Each row was made from one walk, in order. Every step used is in the known rows, and no mark comes twice. Write each row's walk.
Known rows
gitilos tuzu: [-3.81  0.22  1.73 -1.22  2.07 -4.09  1.56  1.32 -2.07 -1.60 -3.67 -1.12
  5.86 -3.35  0.88  1.14 -3.66 -2.23 -1.10 -1.25  0.53  0.19 -0.71  0.67
  1.16  1.91 -1.93]
dopo felinu gitilos: [-2.65 -2.28 -1.93  2.63  1.80 -4.51  0.88  2.36 -1.93 -1.03 -2.84 -0.70
 -0.81  0.50  6.07  1.80 -5.35  0.41 -0.77  0.91 -1.34  0.15  0.56  0.24
  1.08 -3.00 -0.59]
tuzu dopo felinu: [-4.72 -0.55 -1.09 -1.97  1.39  1.75  0.40  1.82 -1.09 -1.13 -0.84 -1.65
 -0.12 -0.35 -3.62 -0.83 -3.14  0.40 -0.58  2.60 -1.52  0.88 -1.09 -0.78
  0.89 -3.01  0.44]
felinu gitilos: [-2.51 -1.23 -1.03  3.05  1.86 -4.66  1.29  2.10 -1.70 -0.94 -3.32 -0.49
 -1.07 -1.09  6.46  1.85 -6.18  1.18 -1.88 -2.23  0.05 -0.17  0.15  1.08
  0.74 -2.51 -1.17]
penos felinu gitilos tuzu: [-1.92 -0.03 -0.28  3.20  1.83 -4.33  1.67  1.77  0.00  1.46 -3.32  0.20
  3.42 -2.86  6.29  2.63 -5.10 -2.52  1.06 -3.33  1.10  3.66  0.44 -3.01
  1.24  2.95 -0.66]
felinu gitilos pelug zituko tuzu: [ 2.44 -0.65  0.79  1.98  1.06 -2.77 -3.48  2.02 -1.34  0.13  1.88 -0.64
  2.53 -4.13  5.01  7.98  3.57  1.38 -1.98 -1.69  5.10 -0.06 -1.07  1.01
  3.21 -2.86 -0.47]
zituko tuzu dopo felinu gitilos: [-2.85 -0.99 -1.94  4.06  0.47 -0.38  2.86  2.54 -1.44 -1.23 -0.11 -0.06
  1.07 -1.93  1.58  1.56  3.75  2.13 -0.06  2.87 -0.56 -0.35 -1.10 -0.21
  2.36 -2.03  1.32]
tuzu dopo felinu gitilos: [-3.11 -1.52 -1.88  3.38  1.08  0.35  0.76  2.48 -1.22 -1.10 -0.52  0.19
 -0.44 -0.55  1.84  1.05 -4.30  1.99 -0.28  1.43 -1.75 -0.18 -0.05 -0.59
  0.56 -2.78  1.21]
pelug penos felinu gitilos tuzu dopo: [ 0.60  0.47 -0.71  2.78  0.92 -1.74  2.16  2.60 -1.00  2.06 -4.39  1.79
  3.28 -3.19  1.61  0.97 -4.29 -0.48 -0.70 -1.79  1.34  3.81 -0.81 -4.38
  0.52  3.74  1.05]
pelug penos felinu: [-1.13  0.67 -2.78 -2.81  2.24 -4.43  0.78  1.79  0.18  2.71 -7.08 -1.09
 -2.64  0.74  0.99  0.26 -5.25 -2.59 -2.52 -1.32 -0.03  6.05 -0.53 -2.99
  0.82 -2.94 -1.25]
gitilos pelug zituko tuzu dopo: [ 0.50  1.04  1.72 -1.93  0.43  3.23 -3.78  1.79 -0.45 -0.44  3.46 -2.18
  2.98 -5.15 -4.91  5.34  5.88  1.26 -1.78  0.01  5.45  0.10 -2.84  0.15
  2.45 -3.71  0.93]
penos felinu: [-4.14  0.58 -2.57 -1.60  2.02 -2.42  0.24  1.45  1.23  1.67 -3.73 -1.68
 -2.44  0.45  1.13  0.49 -4.26 -2.61 -0.88 -2.20 -0.20  5.94 -0.25 -2.66
  1.42 -2.86 -1.52]
zituko tuzu dopo pelug gitilos felinu: [-1.71 -0.76  0.27 -0.54  0.46 -1.00  6.72  1.43 -1.70 -2.37  0.76 -0.04
  2.05  5.84 -6.25  2.61  4.23  0.45  0.59 -1.91  6.14  0.79 -2.58  0.08
  2.35 -2.19  2.25]
tuzu dopo pelug gitilos: [-2.78 -1.61 -2.42 -1.91  1.16 -0.21  2.17  1.62 -1.81 -1.22 -0.11 -0.91
 -1.11  1.71 -5.89 -0.37 -3.74  0.09 -2.05 -2.28  4.17  1.97 -1.31 -0.10
  0.58 -2.52  0.16]
zituko tuzu dopo felinu: [-4.11  0.19 -1.29 -0.57  0.52  0.97  2.60  1.81 -1.30 -1.37 -0.82 -1.48
  1.72 -1.14 -3.59  0.12  4.93  1.12 -0.97  3.45 -0.79  0.74 -1.49 -0.07
  2.04 -2.02  0.43]
tuzu dopo felinu gitilos pelug penos: [ 0.57 -1.71  0.11  1.30  0.78 -1.45 -4.18  2.02 -3.07 -0.52 -3.43  0.44
  0.61 -1.80  1.94  3.75 -4.09  2.26 -0.46  2.32  3.13 -0.87 -0.59 -0.61
  0.26 -4.08  1.81]
felinu gitilos tuzu dopo pelug penos: [-0.34 -2.49  0.29  0.36  0.91 -2.67  3.22  2.64 -3.00 -0.51 -4.11  1.87
  6.06 -0.34  1.76 -1.75 -4.44  1.10  0.02 -2.05  5.08 -0.56 -1.04 -0.63
  0.47  3.17  1.12]

Which walk is each row?
[ 0.97 -1.91 -1.43  1.32  0.90  2.34  2.31  3.11  0.38  2.24  3.24  1.36
  4.51  0.27  0.93  0.25 -3.14 -1.76  0.99 -4.74  5.08  4.77 -0.97 -4.12
  2.03  3.77  1.60] : penos felinu gitilos tuzu dopo pelug zituko
[-1.01  1.30 -0.64 -0.48  0.71  3.54  1.62  2.60 -0.08 -0.41  3.01 -1.25
  1.85 -3.20 -4.50  1.63  5.13  0.89 -3.25 -0.01  1.10  1.22 -2.32  0.53
  2.40 -2.11  0.04] : pelug zituko tuzu dopo
[ 2.16 -0.70 -0.89  1.90  1.83 -1.40 -5.50  2.44  1.12  2.87  1.38 -0.73
 -1.65 -1.75  5.32  6.96 -4.28 -1.60 -0.28 -3.91  4.74  4.52 -0.06 -2.47
  1.82 -4.07  0.02] : penos felinu gitilos pelug zituko
[-0.65 -2.07 -4.67  0.51  1.06 -1.34  2.62  2.87  0.03  2.51 -4.45  1.20
 -2.29  2.97  1.76 -2.21 -5.09  0.22  0.52 -2.89  4.15  5.33 -1.20 -3.61
  0.89 -2.69  1.29] : tuzu dopo pelug penos felinu gitilos
[ 2.62  0.18 -0.21  2.68  1.12 -2.59 -3.43  1.98  1.37  2.56  1.16 -0.66
 -0.02 -3.11  5.35  8.48  3.50 -1.12 -0.10 -2.72  5.28  3.72 -0.75 -2.60
  3.57 -2.87  0.23] : penos felinu gitilos pelug zituko tuzu
[ 1.33 -1.76  0.76  1.68  0.99  3.50 -5.16  2.19 -1.28 -0.42  4.16 -0.74
  1.15 -2.47  0.42  6.04 -3.36  2.06 -0.54  0.82  3.15 -0.53 -0.90 -0.43
  1.60 -3.57  1.97] : tuzu dopo felinu gitilos pelug zituko
[-4.68 -0.99 -1.69 -2.52  0.28  0.51  3.90  1.76 -1.00 -1.09 -0.71 -1.06
  1.61  0.77 -3.43 -2.38  4.39  1.18 -0.09 -0.05  4.30  1.28 -1.69  0.29
  2.15 -1.98 -0.37] : zituko tuzu dopo pelug
[-0.39  0.77 -0.40 -3.27  1.83 -4.92 -4.66  1.42  0.31  2.14 -6.64 -1.11
 -1.39 -0.92  1.03  3.61 -4.37 -2.64 -0.47 -1.35  4.19  5.11 -0.72 -3.02
  1.23 -4.75 -1.23] : gitilos pelug penos felinu
[ 2.42 -1.43  0.32  2.06  1.42 -2.31 -3.56  1.73 -0.48 -1.03  1.59 -0.52
  2.39 -2.98  5.00  7.82  3.50  0.84 -1.03  1.08  3.77  0.06 -0.77  0.78
  3.56 -2.44  0.24] : dopo felinu gitilos pelug zituko tuzu
[-2.35 -0.63 -4.08 -4.23  1.48  0.03  1.80  2.53  0.62  2.53 -4.57 -0.16
 -1.76  3.65 -3.22 -3.53 -3.62 -0.97 -0.38 -1.88  3.93  5.96 -1.78 -4.15
  0.79 -3.04  0.73] : tuzu dopo pelug penos felinu
[-1.37 -1.84 -1.55 -3.46  1.43  4.17  0.83  2.64 -0.44  0.18  3.13 -1.05
  0.27  2.45 -4.46 -1.61 -2.98  0.73 -1.70 -2.66  3.85  1.98 -2.21 -0.21
  1.12 -3.16  0.47] : tuzu dopo pelug zituko
[-2.39 -0.64  1.52  3.12  0.85 -0.51  2.23  2.14 -3.04 -1.14 -0.77  0.95
  5.44 -5.16  1.77  1.13 -3.24  0.77 -0.30 -1.78  1.24 -1.48 -0.60 -0.31
  0.58  2.74  0.93] : felinu gitilos tuzu dopo
[ 2.59  0.66 -0.39  2.89  0.48  2.76 -3.49  2.41  1.71  2.53  3.98 -0.47
  0.53 -4.49  0.49  7.21  4.46  0.29  0.63 -2.27  5.44  3.63 -1.40 -3.43
  2.75 -2.34  1.97] : penos felinu gitilos pelug zituko tuzu dopo
[-2.46 -0.39 -3.08  2.83  2.12 -3.95  0.71  1.65  0.50  2.05 -3.02 -0.71
 -3.04  0.32  6.30  2.32 -6.04 -1.08 -0.59 -3.23  0.17  4.72  0.37 -2.83
  0.97 -3.33 -0.43] : penos felinu gitilos
[-0.91  0.29  1.83 -0.60  1.67 -4.87  3.55  0.62 -2.31 -2.33 -2.23 -0.67
 -0.43  4.50 -1.43  5.55 -4.40 -1.09 -1.40 -2.28  1.38  1.23 -1.23  0.15
  0.85 -3.36  0.44] : pelug gitilos felinu
[ 0.23 -2.28 -1.73  0.75  2.09 -6.92  3.20  2.78 -0.51  2.03 -6.50  1.72
  3.88  1.65  6.14 -0.50 -5.23 -2.82  0.62 -3.41  4.70  5.08 -0.24 -3.33
  1.36  2.84 -0.40] : dopo pelug penos felinu gitilos tuzu
[-4.59 -1.47  0.69 -3.11  1.65  0.59  2.78  1.94 -2.15 -1.46 -0.70 -0.23
  6.34 -0.18 -3.43 -2.78 -2.56 -0.62  0.68 -1.85  4.59 -0.36 -1.25 -0.91
  0.95  2.21 -0.19] : gitilos tuzu dopo pelug
[-2.15 -1.88  0.84  3.42  1.98 -5.07  1.72  1.82 -2.63 -1.75 -2.73  0.34
  5.57 -1.81  5.99  2.73 -4.40 -1.13  0.05  0.85 -0.80 -0.40 -0.07 -0.01
  1.42  3.11 -0.82] : dopo felinu gitilos tuzu
[-1.69 -0.04  0.05  3.49  1.01  0.43  1.76  2.58 -0.29  1.61 -0.72  0.93
  3.60 -3.48  1.65  1.23 -3.70 -0.88  1.25 -2.71  1.03  3.69 -0.37 -4.20
  1.45  3.26  1.17] : penos felinu gitilos tuzu dopo
[-2.13 -1.56  0.55 -1.33  1.36 -0.22  5.05  1.47 -2.50 -2.15  0.15 -0.18
  0.18  7.32 -6.02  1.76 -4.13  0.12  0.34 -3.23  5.22  1.08 -2.15 -0.79
  0.90 -3.43  2.40] : tuzu dopo pelug gitilos felinu
[-2.83 -2.58  0.45  1.55  1.24 -0.41  3.31  2.15 -2.25 -1.19 -0.49  1.11
  5.97 -0.95  1.52 -1.62 -3.86  0.56  1.72 -3.07  5.11 -1.33 -0.93 -0.69
  0.76  3.34  1.17] : felinu gitilos tuzu dopo pelug
[-0.71  0.39 -1.45 -0.18  0.54  3.80  1.44  2.42 -0.30 -0.55  3.08 -1.48
  1.82 -1.48 -4.40  2.12  5.99  0.81 -2.26  3.02 -0.76  1.55 -1.97 -0.44
  3.03 -1.61  0.56] : pelug zituko tuzu dopo felinu
[ 1.59 -0.07  1.45  3.12  0.05  1.91 -2.97  2.43 -0.58 -0.36  3.99 -0.62
  2.66 -5.02  0.79  6.45  4.51  2.12 -1.27 -1.40  5.50 -1.16 -1.47  0.49
  2.42 -3.00  1.70] : felinu gitilos pelug zituko tuzu dopo
[ 0.13 -0.17 -3.30  2.00  1.69 -6.10  0.94  2.65 -0.26  2.17 -7.06  1.11
 -3.29 -0.04  6.17  2.03 -6.27 -1.20 -2.12 -2.46 -0.04  5.66 -0.02 -2.67
  0.99 -2.26 -0.73] : pelug penos felinu gitilos
[-5.51 -1.76 -1.93 -3.66  1.69  1.29  1.73  1.47 -1.09 -0.81 -1.02 -1.36
  0.10  1.95 -3.37 -3.32 -3.69  1.04 -0.23 -2.00  3.69  0.96 -1.40 -0.09
  0.84 -3.06  0.38] : tuzu dopo pelug
[-1.52  0.65  1.53  0.21  1.20 -0.44  1.53  1.64 -2.99 -1.90  0.36 -0.18
  5.17 -4.85 -6.41  3.11 -3.59 -0.70 -2.40 -1.77  1.85  0.03 -1.21 -0.89
  0.54  3.82  0.13] : pelug gitilos tuzu dopo
[-1.60 -0.68 -0.86 -3.85  1.47 -0.31  2.98  2.55 -0.50  2.22 -4.83  0.36
  4.58  1.31 -3.60 -2.80 -2.65 -2.11  0.26 -1.40  4.78  5.34 -1.80 -4.26
  0.71  2.70  0.66] : gitilos tuzu dopo pelug penos felinu
[-2.18 -1.33 -4.58 -4.29  2.31 -4.91  1.17  2.22  1.05  2.30 -7.01 -0.58
 -1.74  4.66  1.18 -2.23 -5.00 -2.51 -0.91 -2.13  3.70  6.58 -1.02 -2.79
  1.21 -2.55 -1.25] : dopo pelug penos felinu
